Every row comes from one small tree of marks. Brackets hold a mark, then the marks that hang from it, in alphabetical order. Every link used is in the known rows. Which tree was each row made from?
Known rows:
{C {Y F J}}: [-0.04 -0.09 -0.28 -0.42  0.08  0.07 -0.04 -0.41 -0.22 -0.43 -0.10  0.09
  0.01  0.10  0.14 -0.08  0.13 -0.02  0.17  0.02  0.12 -0.12  0.12]
{Y {D R} F J P}: [-0.24 -0.09 -0.17  0.01  0.05 -0.06  0.18  0.42 -0.32 -0.42 -0.12 -0.21
 -0.13  0.23  0.09 -0.12  0.04  0.09  0.21  0.05  0.47  0.06  0.38]
{C {Y D J}}: [ 0.03 -0.02 -0.18 -0.33 -0.03  0.01 -0.02 -0.29 -0.21 -0.28 -0.04 -0.36
  0.08 -0.18  0.22 -0.20  0.08  0.13  0.28  0.04  0.12 -0.09  0.11]
{K {Y J P}}: [-0.05 -0.27 -0.43 -0.28 -0.04  0.05  0.10  0.43 -0.24 -0.10 -0.16  0.20
 -0.15  0.23  0.02  0.10  0.20 -0.09  0.23  0.04  0.12 -0.21  0.11]
{D R}: [-0.26 -0.16  0.11 -0.19  0.10 -0.07  0.01 -0.29  0.01  0.29 -0.03  0.38
 -0.32 -0.02 -0.15 -0.21  0.19  0.17  0.39 -0.06  0.62 -0.12  0.13]
{C {Y F P}}: [-0.16 -0.15 -0.31 -0.41  0.25  0.04  0.03 -0.41  0.19 -0.34 -0.15 -0.12
  0.01  0.36  0.26  0.00  0.17 -0.04  0.22 -0.07  0.02 -0.07  0.06]
{R {D {Y P}}}: [-0.30 -0.10 -0.20 -0.14  0.08  0.03  0.15 -0.35  0.19  0.38 -0.08 -0.51
 -0.13  0.27  0.00  0.05  0.20  0.08  0.41 -0.08  0.32  0.01  0.18]
{F Y}: [-0.11 -0.12 -0.03 -0.31  0.07  0.00  0.07 -0.24  0.13  0.36 -0.09  0.55
 -0.10 -0.08  0.15 -0.12  0.24  0.05  0.47 -0.09  0.13 -0.07 -0.03]
{U {Y {P {R D}}}}: [-0.37 -0.03  0.06 -0.02  0.06  0.01  0.21 -0.66  0.16  0.36 -0.17 -0.38
 -0.16  0.17  0.31 -0.02  0.14 -0.10  0.21  0.03 -0.14 -0.02  0.20]
{D {Y F J}}: [-0.20 -0.12 -0.26 -0.30  0.01  0.02  0.08 -0.21 -0.24 -0.11 -0.11 -0.07
 -0.13  0.13 -0.09 -0.04  0.18  0.01  0.12  0.02  0.21 -0.11  0.09]
{F {Y {D R}}}: [-0.23  0.06  0.19 -0.11  0.08 -0.11  0.09  0.00  0.09  0.30 -0.09  0.21
 -0.07 -0.21 -0.05 -0.20  0.11  0.26  0.46 -0.10  0.57  0.07  0.08]
{P Y}: [-0.06 -0.11 -0.08 -0.34  0.04 -0.03 -0.14 -0.37  0.11  0.45 -0.06  0.43
 -0.09 -0.13 -0.06 -0.13  0.20  0.05  0.36  0.04  0.12 -0.18 -0.03]
{P {R D}}: [-0.33  0.01  0.33  0.02  0.01  0.00  0.10 -0.35  0.05  0.34 -0.06  0.08
 -0.21 -0.04  0.01 -0.18  0.10  0.05  0.34  0.02 -0.09  0.04  0.38]
{K {Y J {P R}}}: [-0.20 -0.23 -0.13 -0.23 -0.08  0.04  0.13  0.38 -0.29 -0.04 -0.23  0.25
 -0.20  0.19 -0.12  0.09  0.16 -0.17  0.03  0.12 -0.22 -0.26  0.19]
{J {Y P}}: [-0.20 -0.19 -0.25 -0.35  0.13 -0.04  0.16 -0.49  0.26  0.27 -0.12  0.33
 -0.09  0.16  0.24 -0.05  0.23 -0.05  0.35 -0.06  0.08 -0.19  0.00]
{R {D {Y F J P}}}: [-0.27 -0.06 -0.38 -0.09  0.01  0.09  0.20 -0.06 -0.19 -0.08 -0.14 -0.46
 -0.05  0.41  0.04  0.10  0.13 -0.05  0.23  0.01  0.30  0.05  0.34]
{K Y}: [-0.14 -0.12 -0.07 -0.24  0.07 -0.02  0.03  0.10  0.10  0.11 -0.09  0.34
 -0.18  0.00 -0.12 -0.06  0.22  0.08  0.32 -0.09  0.14 -0.12 -0.01]
{U {Y J P}}: [-0.06 -0.27 -0.46 -0.29 -0.02  0.03  0.15 -0.42 -0.20  0.04 -0.13 -0.17
 -0.17  0.16  0.47 -0.03  0.23 -0.13  0.21  0.06  0.10 -0.24 -0.01]
{P {Y D F}}: [-0.11  0.12  0.00 -0.11  0.12 -0.09 -0.02  0.02  0.14 -0.03 -0.08 -0.02
  0.08 -0.11  0.03 -0.19  0.08  0.14  0.24  0.03  0.00  0.11  0.09]
{D R {Y J}}: [-0.27 -0.18 -0.12 -0.31 -0.05 -0.03  0.00 -0.33 -0.31  0.31 -0.07  0.05
 -0.27 -0.01 -0.39 -0.07  0.19  0.13  0.21  0.02  0.77 -0.24  0.08]
{Y D}: [-0.12 -0.04  0.06 -0.06  0.06 -0.08  0.10 -0.02  0.09  0.01  0.01 -0.20
 -0.11 -0.17  0.23 -0.32  0.12  0.22  0.41 -0.04  0.03  0.07  0.12]
{R {D {Y F J}}}: [-0.26  0.04 -0.18 -0.07 -0.03  0.07  0.12 -0.22 -0.22  0.00 -0.08 -0.29
 -0.06  0.16 -0.10 -0.01  0.11  0.05  0.25 -0.01  0.37  0.08  0.32]
{P {Y D F J}}: [-0.02  0.07 -0.16 -0.13 -0.04 -0.02 -0.02  0.18 -0.24 -0.18 -0.08  0.02
  0.10 -0.13  0.05 -0.17  0.05  0.05  0.17  0.14  0.04  0.03  0.18]
{U {Y D J {P R}}}: [-0.19 -0.09 -0.09 -0.10 -0.07 -0.04  0.24 -0.22 -0.23 -0.06 -0.18 -0.58
 -0.10 -0.01  0.42 -0.12  0.10 -0.09  0.02  0.15 -0.33 -0.13  0.12]

Write each row's tree:
[-0.24 -0.08 -0.03 -0.09 -0.12  0.11  0.20  0.01 -0.24  0.30 -0.20  0.24
 -0.05  0.14  0.14  0.08  0.11 -0.16  0.31  0.09 -0.08 -0.03  0.41]
{F {Y J {P {R D}}}}
[-0.15  0.09 -0.03 -0.08 -0.01 -0.07 -0.06  0.17 -0.30 -0.06 -0.11  0.14
  0.01 -0.11 -0.24 -0.15  0.01  0.14  0.16  0.13  0.56  0.00  0.23]
{P {Y {D R} F J}}
[-0.27 -0.05 -0.03 -0.05  0.12 -0.11  0.13  0.52  0.09 -0.01 -0.14 -0.18
 -0.14  0.11 -0.20 -0.02  0.12  0.19  0.29 -0.08  0.51  0.01  0.13]
{K {Y {D R} P}}
[-0.11 -0.04 -0.35 -0.04  0.02  0.00  0.21  0.81 -0.22 -0.59 -0.18 -0.25
  0.01  0.23  0.12  0.03  0.08 -0.01  0.14  0.02  0.01  0.06  0.23]
{K {Y D F J P}}
[-0.41  0.06  0.10 -0.04 -0.06  0.05  0.14 -0.27 -0.25  0.05 -0.16 -0.23
 -0.11  0.12 -0.25  0.00  0.07 -0.03  0.05  0.08  0.01  0.04  0.40]
{P {R {D {Y F J}}}}
[-0.27 -0.12 -0.27 -0.27  0.21 -0.03  0.19 -0.36  0.26 -0.04 -0.17  0.33
 -0.05  0.31  0.24 -0.03  0.20 -0.08  0.22 -0.08  0.03 -0.08  0.06]
{J {Y F P}}
[-0.41  0.05  0.11 -0.08  0.16 -0.11  0.28 -0.14  0.24 -0.15 -0.21 -0.07
  0.01  0.14  0.19 -0.11  0.07 -0.04  0.03  0.01 -0.40  0.03  0.19]
{J {Y D F {P R}}}
[-0.42  0.04  0.08  0.06  0.12  0.03  0.20  0.32  0.11 -0.08 -0.24 -0.01
 -0.10  0.38 -0.14  0.13  0.09 -0.09  0.13 -0.03 -0.17  0.11  0.38]
{K {Y F {P {R D}}}}
[-0.12 -0.14  0.06 -0.33 -0.14  0.00 -0.11 -0.25 -0.31  0.36 -0.14  0.52
 -0.12 -0.19 -0.19 -0.10  0.12 -0.12  0.08  0.24 -0.20 -0.31  0.14]
{P R {Y J}}
[-0.11 -0.10 -0.31 -0.02  0.02 -0.01  0.22  0.43 -0.26 -0.54 -0.11 -0.33
 -0.04  0.22  0.38 -0.14  0.08  0.01  0.23  0.05 -0.04  0.08  0.31]
{Y D F J P}
[-0.27 -0.17 -0.15 -0.16  0.01  0.04  0.17  0.51 -0.28 -0.34 -0.27  0.25
 -0.16  0.33 -0.12  0.12  0.12 -0.20 -0.07  0.10 -0.27 -0.15  0.25]
{K {Y F J {P R}}}
[-0.21  0.08 -0.02  0.00  0.01 -0.07  0.11  0.64 -0.30 -0.41 -0.14  0.05
 -0.07  0.01 -0.30 -0.06  0.03  0.17  0.13 -0.01  0.58  0.06  0.25]
{K {Y {D R} F J}}
[-0.22  0.01  0.02  0.03  0.01 -0.08  0.12  0.26 -0.34 -0.34 -0.07 -0.04
 -0.13 -0.02 -0.04 -0.24  0.02  0.19  0.22  0.04  0.54  0.08  0.34]
{Y {D R} F J}
[-0.31 -0.12 -0.03 -0.37  0.22  0.01  0.05 -0.46  0.13 -0.27 -0.22 -0.08
 -0.05  0.31  0.11  0.00  0.14 -0.12  0.02  0.01 -0.34 -0.12  0.14]
{C {Y F {P R}}}
[-0.16  0.09  0.12 -0.09 -0.08 -0.04 -0.01  0.13 -0.29 -0.11 -0.17  0.08
  0.05 -0.17 -0.08 -0.16  0.00 -0.02 -0.03  0.22 -0.31 -0.03  0.26]
{P R {Y D F J}}
[-0.27 -0.12  0.01 -0.03  0.12 -0.12  0.14  0.14  0.05  0.05 -0.06 -0.26
 -0.19  0.10  0.07 -0.19  0.11  0.21  0.37 -0.04  0.48  0.02  0.22]
{Y {D R} P}
[-0.20  0.11 -0.04 -0.04  0.17 -0.10  0.19 -0.37  0.17 -0.23 -0.09 -0.48
 -0.04 -0.04  0.43 -0.24  0.12  0.12  0.21 -0.07 -0.01  0.14 -0.01]
{U {Y D F}}
[-0.09  0.01 -0.12 -0.02 -0.01 -0.03  0.15  0.26 -0.27 -0.46 -0.05 -0.14
 -0.05 -0.03  0.26 -0.24  0.06  0.10  0.24  0.04  0.03  0.10  0.28]
{Y D F J}
[-0.15  0.00 -0.01 -0.07 -0.06 -0.07  0.07  0.51 -0.32 -0.10 -0.11  0.06
 -0.13 -0.15 -0.31 -0.09  0.07  0.20  0.25  0.02  0.63 -0.05  0.19]
{K {Y {D R} J}}
[-0.17 -0.16 -0.01 -0.05 -0.09 -0.04  0.20  0.25 -0.31 -0.15 -0.13 -0.28
 -0.14  0.02  0.25 -0.16  0.07 -0.03  0.13  0.16 -0.34 -0.09  0.33]
{Y D J {P R}}
[-0.33  0.16  0.27 -0.02  0.05  0.01 -0.03 -0.30  0.09  0.32 -0.15  0.26
 -0.01  0.01 -0.19 -0.06  0.05 -0.03  0.17  0.09 -0.13  0.07  0.33]
{P {R D} {Y F}}
[-0.10 -0.09 -0.24 -0.20  0.00  0.03  0.07  0.40 -0.26 -0.35 -0.14  0.38
 -0.11  0.13 -0.10  0.01  0.16 -0.05  0.14  0.00  0.13 -0.08  0.14]
{K {Y F J}}
[-0.34  0.03 -0.08  0.00  0.21 -0.13  0.21 -0.20  0.14 -0.16 -0.15 -0.54
 -0.11  0.21  0.25 -0.12  0.10  0.11  0.16 -0.06  0.43  0.10  0.06]
{U {Y {D R} F P}}
